Every row comes from one small tree of marks. Brackets hold a mark, then the marks that hang from it, in alphabetical order. Every link used is in the known rows. Which tree was each row made from?
Known rows
[nafiz febeg [ginu baris [getu pogi] puvo]]: [-19.7  22.8 -22.0  -2.9  25.1 -23.2   2.8  49.6 -22.6   3.6  21.1   2.9
   7.6   2.7  10.6   2.6   8.4 -11.2  -1.5  -1.0 -21.9  15.5  -3.5   0.4
  27.8  14.0 -12.4  18.5 -20.3  11.4 -11.2]
[ginu baris [getu pogi] [nafiz febeg] puvo]: [-20.7 -22.0 -18.0  -8.2  47.2 -38.0  19.7   9.8 -24.7   6.1   9.6 -13.8
   9.2 -15.6   9.9  -1.5  21.7 -50.4  -0.6  15.3  -7.7  10.4  -3.5   2.1
  43.2  22.4 -13.4   0.6 -16.5   4.1 -21.3]
[ginu baris [getu febeg pogi] nafiz puvo]: [-35.4 -43.8  -3.7 -10.8  20.4 -32.1  -1.3 -21.9   2.9  16.0  -4.9   3.0
   6.9 -18.6  11.5  -4.4  15.1 -42.0   3.7  28.0  11.4  -1.3  13.6  12.2
  22.2   7.1  -2.0 -27.0  -4.5  18.8 -33.9]
[getu [ginu nafiz]]: [  8.4  -2.8   4.6  11.3 -10.2  10.4   7.3   5.3   4.0 -11.8 -12.9  -5.1
 -34.6   3.1 -10.4   1.5  -1.3  12.8 -11.6   1.2  12.4  -3.9   2.7  -2.7
   2.8  10.8  -0.4 -17.8   6.4 -22.1  38.2]
[puvo [ginu baris [getu pogi] [nafiz febeg]]]: [-19.1  -7.1  -4.4  -3.6 -11.5 -33.8  12.2   8.3  -6.1  -4.8 -25.1 -13.7
   2.8  -5.9   1.0  -1.7  22.4 -38.9  -6.0   3.5 -19.7   1.8 -22.6  -3.0
  45.2  10.4   7.5 -34.7 -31.6  16.1 -10.8]
[puvo [ginu baris getu [nafiz febeg]]]: [-26.2  -5.4 -15.9   5.9  -7.8 -47.9  14.3  22.6 -25.8   9.9 -26.9 -28.5
 -24.2  -6.8  -6.0  -1.9  18.8 -40.4  -6.3   2.3 -14.9  -9.4 -27.4  -9.9
  38.1  18.9   6.2 -34.8 -44.4  13.0  -2.3]
[puvo ginu]: [  3.2   4.9  11.1  13.8 -51.5  12.3  -5.5  15.4  13.6   0.9 -16.4 -10.2
  21.9  15.0  -2.8   3.6   3.1  -4.0  -6.3 -14.3 -17.1 -19.2  -6.5 -19.9
  18.0  -8.6  35.3 -12.8 -27.1  10.9  28.4]
[ginu baris]: [  9.4  11.5   2.7   7.4 -13.8   2.2  -4.7  28.5  -3.1  12.4  -7.7  -7.3
 -18.5  -2.8   3.3   6.0   8.9  16.7 -11.1   1.4 -26.1 -11.1  -2.1 -22.3
  -7.4   8.8  15.5  -3.8 -27.1  -8.7   7.4]
[puvo [ginu baris]]: [ -8.5  11.3   5.6  21.1 -39.2  -0.7  -3.7  10.7  -4.9  13.1 -23.2 -14.1
  -6.8   7.3   4.0   4.1  11.1  15.2  -5.8   1.2 -15.0 -17.7 -16.2 -17.4
   2.5   2.4  29.4 -27.2 -43.6   4.0   9.5]
[getu ginu pogi]: [ 23.7  10.6  28.0   2.6 -28.3  35.6  -1.6   9.5  28.2 -21.5  -7.3  21.0
   8.6  14.1   1.2   7.9   0.0  33.8  -9.5  -7.0  -9.8   5.2   8.6  -8.0
  -6.7  -6.4   4.7   7.8  25.8 -13.3  28.9]
[getu [ginu nafiz puvo] pogi]: [ -8.7 -28.0   4.4  10.8  24.1  11.3  11.3 -20.5   8.5 -12.7   3.6   1.9
   4.7   1.8   6.4   0.7   8.4  -1.9   1.9  13.2  27.9  11.1  13.6  13.7
  23.7  -0.3  -7.5   3.6  13.6 -10.1  25.7]
[nafiz [febeg [getu [ginu baris] pogi]]]: [ 42.7  41.0  12.5   4.6  16.3  14.5   5.9   7.4 -10.6 -28.1   6.0  -7.5
 -30.9   7.1  -5.9   4.8  -4.2  49.7  -5.1 -10.3  -2.9  18.9   1.2 -16.9
 -20.8   2.8 -17.2  42.4  26.7 -28.4   2.0]
[ginu getu]: [ 12.1  -0.4   6.0  -8.4 -37.2 -10.8  -1.8  29.1  10.3  12.4  -5.0  11.2
  19.3  -2.4  -5.0   4.0  -1.1 -19.2 -11.3 -11.8 -28.3 -13.3   0.9 -15.8
   7.3  11.2  10.9 -17.1  -6.3   3.0   8.5]
[febeg getu [nafiz ginu]]: [ 44.4  53.3 -17.0   1.3  -8.4  37.2  -7.4  11.4  -5.7 -17.9  27.6  -7.3
 -22.9   4.6 -23.0   0.8 -31.4  58.1  -3.5 -35.1 -19.8   2.4 -29.0  -4.7
 -24.4 -21.0  -1.5  27.7   1.5 -15.7  28.4]
[febeg [getu [ginu nafiz puvo] pogi]]: [  8.6  -9.0   6.7  11.6  38.1  23.7   9.3 -37.9  -0.2 -21.4  12.2 -11.0
  -7.4  -2.6  -3.3  -1.7  -3.3  19.5   6.8   3.9  36.3  14.9  13.2  15.3
  16.4  -1.4 -11.8  26.2  27.6 -17.9  10.3]
[ginu baris getu [nafiz febeg]]: [ -6.4  -7.0 -17.6  -5.3  13.2 -45.7  15.4  34.7 -28.2   8.3  -4.1 -21.6
 -34.2 -14.4  -5.6  -0.3  12.6 -39.1 -11.5   5.0 -21.7  -2.1 -14.3 -16.2
  22.8  24.4 -10.5 -16.3 -26.9  -4.9  -6.2]
[getu febeg pogi]: [ 20.6 -10.2  25.7 -14.9 -46.2  17.4 -11.6   8.3  43.7 -14.3   1.1  18.5
  28.6  10.3   1.3   6.7  -4.8   3.4  -3.7  -7.2 -10.7 -10.7  27.7 -27.1
  -3.5 -19.9  17.7   3.8  24.2   6.4  10.5]

Write each row's tree
[ 19.9   2.3   7.5  16.4  20.8  28.2   3.3 -12.5 -11.1  -6.6  15.5 -10.4
  -4.2   8.1  -2.4   0.4 -13.4  24.3   5.0  -8.2  30.1   5.0  20.1   5.7
 -18.5  -0.9  -8.1  41.2  20.4 -23.5  15.1] | [febeg [getu [ginu puvo]]]
[-31.7 -19.9   9.7  -5.8 -32.4 -25.7  -7.6 -20.4  16.3   1.6 -33.9   0.2
   0.9  -7.0   2.2  -2.3  15.3 -30.4   1.6  15.3   0.7 -11.0  -8.7   7.8
  26.5   1.2  19.1 -66.5 -15.5  37.7 -16.7] | [puvo [ginu baris [getu febeg pogi] nafiz]]
[-15.6  17.1   2.3 -13.3 -30.6  -8.0 -20.4  28.7  18.7   0.1  -4.5  28.8
 -12.9   1.0   1.4   4.8  -5.1  10.1  -5.5  -0.5 -25.0   1.0  -1.4  -2.6
  -9.9   0.1   3.5 -26.1   0.8  28.4 -14.2] | [nafiz [ginu baris [getu febeg pogi]]]
[-23.1  -5.2  -3.7 -16.3 -17.7  -1.5 -12.7  18.4  20.4  -3.3  12.5  29.8
  34.1   8.6   2.4   1.5 -10.0 -25.9   5.8  -3.7  -2.5  -1.3  22.3   5.7
  14.8  -8.5   0.0   2.1  13.3  30.6  -4.6] | [nafiz [ginu [getu febeg pogi] puvo]]
[ 22.2  40.3 -26.8   6.8  24.3  35.1  -3.4  -4.5 -17.9  -8.1  38.2 -10.1
  -2.9   4.1 -13.1  -2.7 -27.6  39.0   7.8 -25.6   2.6   7.7 -20.0   8.2
 -17.8 -17.8  -6.8  42.2  -0.8  -9.7  20.7] | [febeg getu [nafiz [ginu puvo]]]
[-26.4 -51.0  -7.8 -10.7   1.1 -29.0   3.5  -3.7   0.1  15.2   0.3  -6.0
  13.3 -10.4  -2.6  -4.8  -1.2 -67.0   4.5  10.6  23.4  -9.7  22.8   2.6
  21.4   5.1   4.0 -24.5  -0.2  13.9  -5.8] | [ginu [getu febeg] nafiz puvo]
[ 28.1  30.5  -7.0  22.1  50.8  28.6   6.0 -33.5 -29.9   3.5  12.0 -18.2
 -31.2  -4.8  -4.5  -5.3  -8.0  55.4   9.5  -2.4  25.3  13.0 -16.3  20.4
 -47.2  -1.8 -21.2  37.6  11.2 -41.2  -1.9] | [febeg [getu [ginu baris puvo]] nafiz]
[  4.9   1.3   9.7   7.2  23.4  27.3  -1.4 -41.1   3.2  -5.6   0.9  15.7
   2.0   3.2   6.0  -2.6  -2.1  35.1  11.0  10.9  17.3  13.7   4.2  17.3
 -42.1 -13.5 -14.3  18.0  28.5 -19.2  -8.2] | [getu [febeg nafiz] [ginu baris puvo] pogi]
[ 62.3  35.9  13.7 -11.4  -7.7  42.9  -1.6 -25.1  21.8 -19.7  20.9   1.9
  19.1  -2.7 -12.6   1.0 -15.3  43.2   0.2 -26.9 -18.3   8.3 -18.6  -5.1
 -14.7 -27.4  -0.1  39.6  21.8 -19.1   7.3] | [febeg [getu pogi] nafiz]
[ 22.8  -0.6   5.9 -23.0 -34.8   5.2  -3.7   2.3  15.2   6.0  -3.0  17.7
  20.4  -2.1 -15.6  -2.5 -15.9 -18.3  -2.0 -19.7 -14.6 -16.1  -2.2  -5.4
 -25.6  -7.2  -1.0  -8.5  17.8  -0.9   1.3] | [ginu [getu [febeg nafiz]]]
[-23.9 -24.7  -2.8  -5.2   4.7 -30.4  -7.6   5.3 -10.4  28.4  -5.9  -2.7
   6.2  -6.8  10.4  -1.0   6.4 -33.6   4.0  13.7   7.3 -11.1  20.3  -3.9
 -14.8  10.9   0.5  -8.6  -9.8   9.8 -30.5] | [ginu baris [getu febeg] puvo]
[  2.9 -20.7  23.6   0.9  -7.0  22.7  -5.7 -13.0  26.1 -15.3   3.6  18.7
  26.4  16.4   7.8   3.2  -5.9   4.5   6.3   6.1  26.6   2.9  37.7   0.5
 -12.7 -11.2   2.8  16.9  39.9  -2.1  11.1] | [getu febeg [ginu puvo] pogi]
[  6.4  11.7 -11.4 -10.4  -6.2  33.0 -10.3  -1.6  18.0 -16.0  28.7  18.0
  22.0  12.5  -0.1   0.0 -19.0  18.4   9.6 -14.3   0.5   6.6   2.4   2.1
  -7.5 -34.2  -0.4  22.5  15.8   9.5  17.2] | [getu [febeg [nafiz [ginu puvo]]] pogi]
[-19.3 -12.9  -9.1   3.6  13.9 -22.8   0.4  13.8 -25.3  35.1  -0.9  -2.5
  10.7 -14.2  14.0  -0.1  14.2 -24.7  -1.4   9.4 -11.0  -4.5   1.4   5.3
   0.6  26.2   2.2  -4.9 -30.0   4.2 -18.5] | [ginu baris getu puvo]
[ -8.9 -11.1   1.5 -11.1 -28.2 -26.7  14.9  13.4   6.3 -15.0 -11.5  -8.7
  27.7   3.1  -8.2   0.4  12.2 -47.5  -4.4  -8.8 -15.7  -1.7 -13.5  -4.3
  62.7   2.7   8.5 -20.6 -11.3  17.7   7.4] | [puvo [ginu [getu pogi] [nafiz febeg]]]
[ 18.1  -1.8   7.1  -1.8   4.3   8.6  16.7  14.9   5.6 -34.1   3.0  -1.8
 -16.9  11.3  -9.8   3.7   2.6   3.7  -9.5  -4.3  -0.2  12.2   8.2 -16.5
  25.8   2.8 -13.2  11.2  25.1 -22.0  33.4] | [getu [ginu [nafiz febeg]] pogi]
[-22.9 -29.3   6.3  11.0  24.8  -1.1   2.2 -33.4   1.5  -8.5  -7.9   0.8
 -23.6  -0.5  10.5  -1.8   8.8   8.1   4.9  30.6  40.1  10.9  21.8  12.1
  -6.5   2.4  -9.3 -17.1  16.1  -6.6  -3.8] | [getu febeg [ginu baris nafiz puvo] pogi]
[ 35.3  69.7 -10.1   0.3   9.7  38.0  -8.2  -7.4  -2.0 -20.6  22.2   1.1
 -30.5  -2.6 -10.9   1.1 -17.8  82.7  -1.2 -20.8 -27.7  14.8 -36.7   5.7
 -27.7 -19.5  -7.3  23.2  -1.8  -5.0   0.4] | [febeg [getu pogi] [nafiz [ginu baris]]]
[ 38.3  10.5  28.5  -7.1 -28.1  43.2  -6.7 -19.9  35.6 -27.7  -8.4  25.7
  13.1  15.4 -11.4  -0.1 -15.1  40.3  -1.3 -14.9   5.6   2.1   5.5  -1.1
 -36.0 -25.9  -5.1  11.9  52.9 -18.3  22.4] | [getu [febeg nafiz] ginu pogi]
[-22.9  -0.8 -22.7   2.1  -3.6  -6.7  -4.5  37.1  -9.2  15.8  17.5   6.9
  13.8   3.7   2.0   1.6  -6.0 -19.8  -1.0  -9.0 -12.6  -4.1  -2.9   4.5
  17.4  12.6  -0.2   8.2 -19.2  20.5  13.4] | [nafiz [ginu getu puvo]]
[-36.8   6.7 -17.3   0.3  -1.3 -23.0 -13.0  25.2 -16.5  19.8   3.7   7.4
 -13.1   3.5   5.6  -1.6  -5.7 -16.8   2.2   7.7   0.3  -5.7   8.4   0.9
 -10.5  11.2  -1.0 -13.5 -15.8  24.6 -15.3] | [nafiz [ginu baris [getu febeg] puvo]]
[ -8.3  -0.7  -2.5  23.6  19.3   7.8   2.6   5.3 -22.3  13.0  -4.6  -7.3
 -17.5   2.8  12.6   1.2   7.2  20.1  -2.9  13.7  13.5   0.6   9.3   1.9
 -21.1  16.4  -2.6  12.7  -9.1 -20.3   9.1] | [getu [ginu baris puvo]]
[ 54.5  42.5   7.4   8.7   1.4  48.8   3.0 -17.0   1.2 -19.3   6.6  -4.4
 -25.7   5.7 -20.7  -2.0 -24.5  58.1  -1.2 -26.2   8.7   3.9 -14.6   5.4
 -41.6 -10.8 -11.0  35.6  32.6 -39.6  23.8] | [febeg [getu ginu] nafiz]
[-22.6  -7.8  10.2   3.0 -52.0 -25.7 -11.9   4.6   8.3  17.8 -33.3   0.8
   1.5   2.5   1.9  -1.1   4.5 -22.0  -0.1   3.0  -6.1 -21.1  -7.3  -9.3
  -5.5   5.1  23.3 -47.3 -23.5  28.2 -16.8] | [puvo [ginu baris [getu febeg]]]
[-38.6 -42.0 -12.9  -4.3  18.2 -39.9   2.5  -8.9 -15.0  27.3  -9.5 -11.8
 -12.2 -18.0   6.8  -5.8  10.7 -53.5   4.2  25.8  18.3 -11.1  11.0   6.9
   4.9  18.3  -3.9 -32.2 -15.9  13.4 -25.2] | [ginu baris [getu febeg] nafiz puvo]
[  9.5  -5.4 -15.2   0.7  62.6 -17.6  14.2 -10.5 -25.3 -13.4  27.4 -34.4
 -13.2 -11.8   2.3  -2.8   8.7  -5.5   5.3   9.8  11.1  19.5  -2.2  -7.4
  19.9   0.1 -13.1  40.8  -6.9 -13.0 -13.1] | [ginu baris [nafiz [febeg [getu pogi]]] puvo]
[ 31.5  31.8   6.1  12.4  51.9  41.5   4.3 -46.0 -14.4  -8.5  11.7  -4.2
 -11.9  -5.8   2.7  -2.7  -5.0  63.4  11.3  -2.2  13.4  21.0 -14.2  29.9
 -33.3 -12.1 -22.6  42.2  23.1 -37.0 -13.8] | [febeg [getu [ginu baris puvo] pogi] nafiz]
[ -6.8 -13.3   0.4 -16.1  17.4  -4.9  -3.0 -26.5   4.5  15.1   5.3  17.4
  27.9 -13.4   8.6  -3.8   3.6 -14.5  10.9   5.8  -4.3   3.3  -2.9  17.7
 -17.3  -5.4  -7.1  -0.2   8.3   2.9 -34.2] | [ginu baris [getu [febeg nafiz] pogi] puvo]
[ -4.4  -4.4  20.0 -16.8 -30.2 -12.1 -13.4   6.1  24.6   8.0 -15.9  22.7
  14.0  -7.0   5.9   3.5   5.7 -11.1  -5.2   4.3 -18.5  -7.6  10.1  -9.7
  -9.4   3.5   4.7 -20.8   6.0  17.5 -26.2] | [ginu baris [getu febeg pogi]]
[-17.0 -20.9 -30.3   7.7  46.5 -32.5  17.9  20.7 -38.9   8.4  15.2 -39.5
 -24.5  -7.0   3.8  -1.3  15.2 -26.9  -1.3  16.1   5.3   2.9   1.2 -17.8
  23.2  18.5  -5.5  20.4 -29.4 -16.2   5.4] | [ginu baris [nafiz febeg] puvo]
[ -1.6  10.3   4.0  -1.5 -38.6 -11.8  -8.5 -13.1   1.7  15.0 -29.8   5.0
   2.4  -1.3  -6.2  -5.2  -0.6  -7.7   4.0  -6.9  -9.0 -19.9 -24.4   7.1
 -25.8  -5.8  17.3 -35.7 -17.1  14.6 -13.8] | [puvo [ginu baris [getu [febeg nafiz]]]]
[  7.9 -18.4   7.3 -24.0  -4.4   5.6  -1.4 -24.8  20.5   3.3  11.5  24.7
  58.1  -2.0   2.4  -3.4  -5.9 -25.7  11.0  -8.1  -1.7  -0.8   9.6  12.7
  -6.2 -18.2  -5.8   5.2  28.0   7.5 -15.5] | [ginu [getu [febeg nafiz] pogi] puvo]
[ -1.9 -23.0  10.1   8.9  -5.9  18.1  -2.6   1.8   5.9  -1.4   0.0   2.3
   6.3  18.9   2.5   0.2 -10.3  -4.5   2.6   3.9  36.4  -2.9  36.5  -6.6
 -22.6  -2.2   0.0  15.1  29.5  -7.3  19.0] | [getu febeg [ginu puvo]]
[-29.2  -9.8  -8.2  11.9 -22.7 -34.7   3.1   1.3 -13.8  19.8 -32.9 -17.4
 -16.0 -13.0  -0.8  -2.4  18.8 -27.0  -5.4   9.2  -8.0 -15.8 -28.9   7.2
  28.5  16.4  17.5 -58.7 -47.1  18.1  -4.0] | [puvo [ginu baris getu nafiz]]
[-32.6   0.6 -10.8  -8.0  -0.2 -11.6 -15.0  13.4   1.1  10.1   8.2  20.2
   5.7  -0.2  12.1   0.9  -2.0  -7.1   5.0   9.2  -4.3   2.1  12.1   5.9
  -0.8   0.5  -4.7 -11.3  -7.0  25.1 -26.6] | [nafiz [ginu baris [getu febeg pogi] puvo]]
